Each row comes from the steps of one path. Every step used is in the known rows, and no mark comes twice. Write the path behind each row, first mark first.
Known rows:
tosus, mafun: [  8 -24  15  27 -41  13 -56 -20 -34 -13  12   7  67   2  -2  41  17  20
  -7  49   0   6   1  18   7  20  -1 -53]
pazer, mafun: [ 30 -12   3 -10  -4  -3 -46  -4 -23 -23   4  19  36  -2 -16  45  55 -15
   8  37 -17 -37  20  61   8  14  -9 -25]
pazer, safol, tosus, veriz, surov: [-16 -17 -15 -38  -1 -19  31  41 -41  31   9  10  57 -40  12  31  22 -37
  90  37 -34 -13  41  28  -3 -28  26 -65]
veriz, pazer, safol, tosus, mafun, pepugag: [ 16   0 -47   2 -24  27 -19  -6 -38  13   9   5 -32 -19  -9  16 -50 -10
   5 -21 -30  43  68 -51  10 -16   6  -2]
mafun, pazer, safol, pepugag: [  6  44   4   0   3 -28   4 -22 -15 -41  25  13 -38 -14 -21 -16  23 -19
  58  23 -33   2  23  66 -11 -60  44 -33]
safol, tosus, mafun: [-18 -52  13  17 -33  16 -36   0 -65 -11  30  -8  47  -1 -20  52  16   8
  -2  41  21  -2  18 -41  27  13   9 -24]
veriz, pazer: [  7  50 -13  -5  -1  39 -44 -43  16 -50  -1 -16  -9 -21 -42  59  14  16
   9  32 -42  12   3  22 -10  -6  -6 -27]
veriz, safol, pepugag: [ 29   6  17   9   6  11  -8 -39 -22 -40  -8 -12 -50 -54  -4  10  31   9
  54  22  13 -32   7  41 -15 -36   1 -33]
pazer, mafun, pepugag, tosus, veriz: [ 25 -29 -21  -4 -23 -15 -14 -24  -7   3 -12  53  14  -8 -42   2  25 -62
 -10 -11 -24 -29  12  36  16  31 -29 -10]
pazer, mafun, pepugag, safol, tosus, veriz: [ 30 -57 -17 -11  -4   5   6  12 -37  44  -2  43   6 -11 -22  -1  24 -26
  35 -12  -3  -1  47 -10  56  18 -15 -23]
veriz, tosus, mafun, pepugag: [  1  -8   5  19 -71  36 -50 -22 -59   3 -18   4 -19 -36 -26  30 -26  17
 -15   5 -16  28   1 -59  38 -25 -37   9]
veriz, safol, pepugag, tosus, mafun: [ 24 -67  15  51 -13  22 -25 -19 -18  -2  11  24  -6 -15  -2  -1  -3  -3
  36 -11  52 -29  -1  14 -32  15 -20 -29]
safol, tosus, veriz, surov: [-27 -39   0 -25 -13   2  -2   8 -45   2  -3 -13  47 -39   1  49  37 -27
  72  51  -9 -28   7   3  23 -20   5 -49]
mafun, pepugag, safol, tosus: [ 27  -5   0  14 -26  19  -3 -18 -58   3  11   9 -38  -7 -68  23 -11  -3
  53  13 -13   8  34 -46  59 -14 -21  -5]
pazer, safol: [ 30  50  -5  -6 -19 -21   3  -3 -24 -12  10  15  34  -8 -26  34  20  -2
  40  41 -36  -4  38  55 -15 -10  15 -63]
mafun, pazer, safol, tosus, veriz, surov: [-32 -19 -22 -52 -12 -31  26  45 -29  28  20  -1  26 -27   9  14   0 -82
  85  42 -62 -20  22  25  12 -52  35 -46]
safol, pepugag, tosus, mafun: [ -2 -52  18  57 -12  21 -47 -41 -22 -29  23  40  15  13 -31  15  24  12
  18   3  28  -7  -4  17 -17  20  -4 -24]
mafun, pepugag, safol: [ 41  26  -2  21 -37  14  -5 -36 -32  -7  -7  23 -19  -7 -62  10 -14   6
  47  24 -27  11  22   6  30  -3 -35 -27]
veriz, safol, tosus, mafun: [  4 -73   7   8 -35  18 -32  16 -58  11  14 -29  30 -28  11  40  -3  -6
  29  23  33 -19  16 -49  10   6  -5 -30]
tosus, veriz, safol, pepugag, mafun: [ 24 -23   9  26  26  -1  35 -36 -16   8 -19  25  -4 -65  -6   0  53  22
  58  -9  35 -17 -15  50 -33 -36  25 -65]
pepugag, tosus: [  0   4  10  19 -30  -2 -48 -33  -8 -34  28  22  25   7 -76  49  22 -21
  27  37 -20 -33 -16  23  -6  16 -18 -24]
tosus, veriz, surov: [ -6  -1   4 -13 -17   4  -4  -2 -23  -2 -17   1  66 -35   4  36  34 -19
  55  61 -32 -17  -5  59  -2  -6  -6 -66]
pazer, safol, tosus: [  4  23  -5 -13 -16 -16   4  13 -48  -8  31   5  15 -13 -27  49  22  -8
  59  36 -19  -5  45   0   9 -26  28 -36]
safol, pepugag: [  7  25  24  11   6  11 -21 -56 -35 -60   7   4 -31 -28 -30  26  53  28
  38  39  -2  -8   5  46  -2 -23  17 -32]
mafun, pazer, safol: [  6  43  -6 -16 -32 -37 -16   4 -11 -18  22   6  10   3 -30  13   6 -39
  41  48 -56 -15  22  51  -1 -36  30 -44]
pazer, mafun, pepugag: [ 42   4 -15 -12 -22  -4 -35 -33 -44 -18 -17  11 -21 -12 -19  18  28 -36
  -6  18 -29 -27  41  34  23  -9 -28  -3]
veriz, pazer, safol: [ 23  68 -28 -16  -2  17 -16 -14  21 -24   8  10   4 -21 -36  42  -2   6
  33  18 -57  18  31  39 -31  -8   9 -48]
pepugag, mafun, pazer: [ -1   4  -2   7 -24 -14 -25 -32 -24 -20  23   5  10  -1 -63  37  24 -24
  25  45 -37 -33 -20  41   9 -35  17 -27]

Write each row's path:
[ 22  49 -45  -2 -10   3   8 -29  30   3 -11  45 -27 -27 -50   9 -26 -36
  25 -27 -61  28  23  12 -24   2 -10 -23]  mafun, pepugag, tosus, veriz, pazer, safol
[ 12  -9   5  13 -20   9  21  -9 -47  22  -1  21 -12 -28 -48   8  -2   0
  61  10  -6  15  18 -43  61  -4  -1 -34]  mafun, pepugag, safol, tosus, veriz
[ 58  -2 -40 -10   7  39  -7 -18  26  32 -29  55  -9 -19 -23  -7  -3   1
  17 -30 -45  26  43  24  14  32 -39 -36]  tosus, veriz, pazer, mafun, pepugag, safol
[  0  -1   4  23 -13 -13 -16   0 -27 -15  25  20  -2   5  12 -23  -4 -11
  23  18 -18  21  23  53 -14 -29  43 -43]  tosus, mafun, pazer, safol, pepugag
[ -2   0   0  16 -37  -4  -8 -46 -14 -13 -11  25   3 -18 -68  11   7 -43
   9   9 -28 -11 -11   6  18   6 -14 -23]  mafun, pepugag, tosus, veriz
[ -6 -35 -27 -39  28  27 -31   3   6  -4   7   8  14 -28   0  46  46 -14
   4  -3 -17  -6  30  -1  12  19  11 -28]  safol, tosus, veriz, pazer, mafun
[-13   9  -2 -25  -4 -29  21  27 -33  12  19  14  38 -33 -14  36  24 -14
  55  28 -17   5  34   6  12 -12  46 -62]  pazer, safol, tosus, veriz
[-14 -27  16  13 -51   1 -62 -10 -26 -22  19 -10  37  16 -18  20  -2 -23
  -9  48 -29  -2  -9  17  20   2   8 -39]  tosus, mafun, pazer
[ 68 -11 -15   8 -16   8 -23 -13 -29  18  -8  43   3   6 -37  -1   7 -13
  35   7 -26 -16  40  33  30  20 -46 -17]  pazer, mafun, pepugag, safol
[ 19  50   5   3  18 -13  10 -24 -24 -37   6  27 -13 -22 -14   9  37  20
  57  27 -28   3  36  61 -21 -35  37 -44]  pazer, safol, pepugag
[-25 -52  16  48 -26   7 -54 -34 -17 -32  25  30 -10  26 -32  -6   6 -31
  11   4   3 -12 -27  22 -10   1   9  -5]  safol, pepugag, tosus, mafun, pazer
[ 31 -24   6  37 -72  47 -37  -6 -47  48 -11  43   3 -21 -40   4 -43  33
  25  -9  -3  44  13 -63  40   7 -55  -4]  veriz, tosus, mafun, pepugag, safol
[ -1  -6   1  -9 -65  -6 -41  38 -23  24  21  24  29  -7   3  18 -31  -5
  24  16 -47  26   5 -22  14 -29   0 -21]  veriz, tosus, mafun, pazer, safol
[ 13 -19   6 -10 -16   7 -10   0 -46 -14  18 -36 -10 -41 -14  52  18 -19
  55  32  14 -40  11 -27  19 -25   0 -20]  veriz, safol, tosus
[ 14   3  11  33  21   8  -3 -54 -41 -33   4  33 -10 -24 -53  24  55  30
  44  12  23 -14   3  51 -15 -39  32 -37]  safol, pepugag, mafun
[ 48 -22   1  47 -56  25 -33 -22 -44  23  -3  37  20   8 -28   1 -32  22
  19   2  -7  32  24 -10  30  23 -35 -34]  tosus, mafun, pepugag, safol
[  2  -2   4  27  14  -3 -10 -47 -32 -39  18  21 -42  -9 -57   5  38  -5
  39  25 -18 -23 -15  54  -3 -58  40 -15]  safol, pepugag, mafun, pazer
[ 20 -57  -9  18 -51  18 -22   0 -72  12   1 -33 -29 -37   9  17 -34 -25
  11   3  22 -12  35 -71  33 -28 -23  -2]  veriz, safol, tosus, mafun, pepugag
[ 35  20  -9  26  23 -14  28 -32 -37  -3  13  53  -1 -28 -35  10  41  32
  66  10   2  -2  37  80 -37 -53  38 -49]  pazer, safol, pepugag, mafun
[ 26  -9  -9  11 -40   2   0 -25  -2   8 -24  12 -20 -44 -38   5 -10 -60
  20 -10 -11 -31  -9  -5   2  -2 -32 -33]  mafun, pepugag, tosus, veriz, safol
[-27   5  -9 -18  10  34 -15 -16   1 -19   8 -16  -7 -38 -29  55  23   8
  23  17 -15  15   9 -36  17  -6  18 -34]  safol, tosus, veriz, pazer
[  0 -69  16  38 -26  14 -40 -15  -4 -12  23  10 -30  -1 -15 -18 -12 -40
  25  -5  20 -34 -23  15 -19  -9  -9  -8]  veriz, safol, pepugag, tosus, mafun, pazer
[-12 -71   4  -3 -50   4 -39  22 -45   7  32 -35  -6 -12   7  22 -21 -51
  16  27   9 -30   0 -47  31 -19   2 -12]  veriz, safol, tosus, mafun, pazer
[ -6  36  -8 -10   1  35 -24 -35  27 -32 -11   0  16 -37 -20  45  24   8
   5  21 -44  26  -7  23  -4  15  14 -62]  tosus, veriz, pazer
[ 39  24 -43 -17   0  32 -56 -42   1 -35 -23   6 -49 -23 -26  22   7 -12
 -25  -1 -46  -7  42  21   8  -4 -31  10]  veriz, pazer, mafun, pepugag
[ -6  16   0  10  -4 -32  -8 -21   0 -45  39  42 -37  10 -50 -12  14 -46
  63  12 -37 -18   1  56 -23 -42  31 -19]  mafun, pazer, safol, pepugag, tosus
[ 10  32 -26  -7   7   5  -5 -12  49   4   8  49  28 -17 -45  36  -3 -12
  39 -14 -58  19  13  35 -43  26   4 -58]  pepugag, tosus, veriz, pazer, safol
[ 19  -5   1  31 -58  15 -35 -36 -57  -7  -8  -3   4 -10 -21  11 -13   0
 -28  17 -13  17  16  -8  23   2 -20 -17]  tosus, mafun, pepugag
[ 11  16  -5  24 -45   2 -28 -52 -29 -31   3  18 -30   2 -78  27  -2 -38
   7  19 -26 -24   0  -1  13 -11 -24   7]  mafun, pepugag, tosus
[  7 -44   6  41 -47  12 -53 -17 -16  -5  27  26  74  22 -46  40   9  -9
  -5  24   5 -19 -12   6  -7  45 -18 -43]  pepugag, tosus, mafun
[-28 -17  17 -10  -9  -5  -3  -8 -40 -12  14  -3  32 -29 -25  53  48 -12
  29  44  -5  -1  10 -15  36  -6  31 -43]  safol, tosus, veriz
[-11 -69  13  19 -41  12 -39  20 -45  22  49  12  29  33 -35  16 -21 -12
  42  24  -1   6   5 -44  46   7   0 -31]  pepugag, safol, tosus, mafun, pazer
[ 11  59 -15  -8  40  13  23 -24  28 -21 -15  32 -22 -45   8   0  29  31
  49  -9 -34  43  27  55 -37 -30  38 -60]  tosus, veriz, pazer, safol, pepugag
[  9   0 -21  -3  -4  44  11 -23 -10  16  -7  13 -40 -31 -50  13 -19   6
  43 -20 -20  44  28 -55  36  -9  -7 -21]  mafun, pepugag, safol, tosus, veriz, pazer
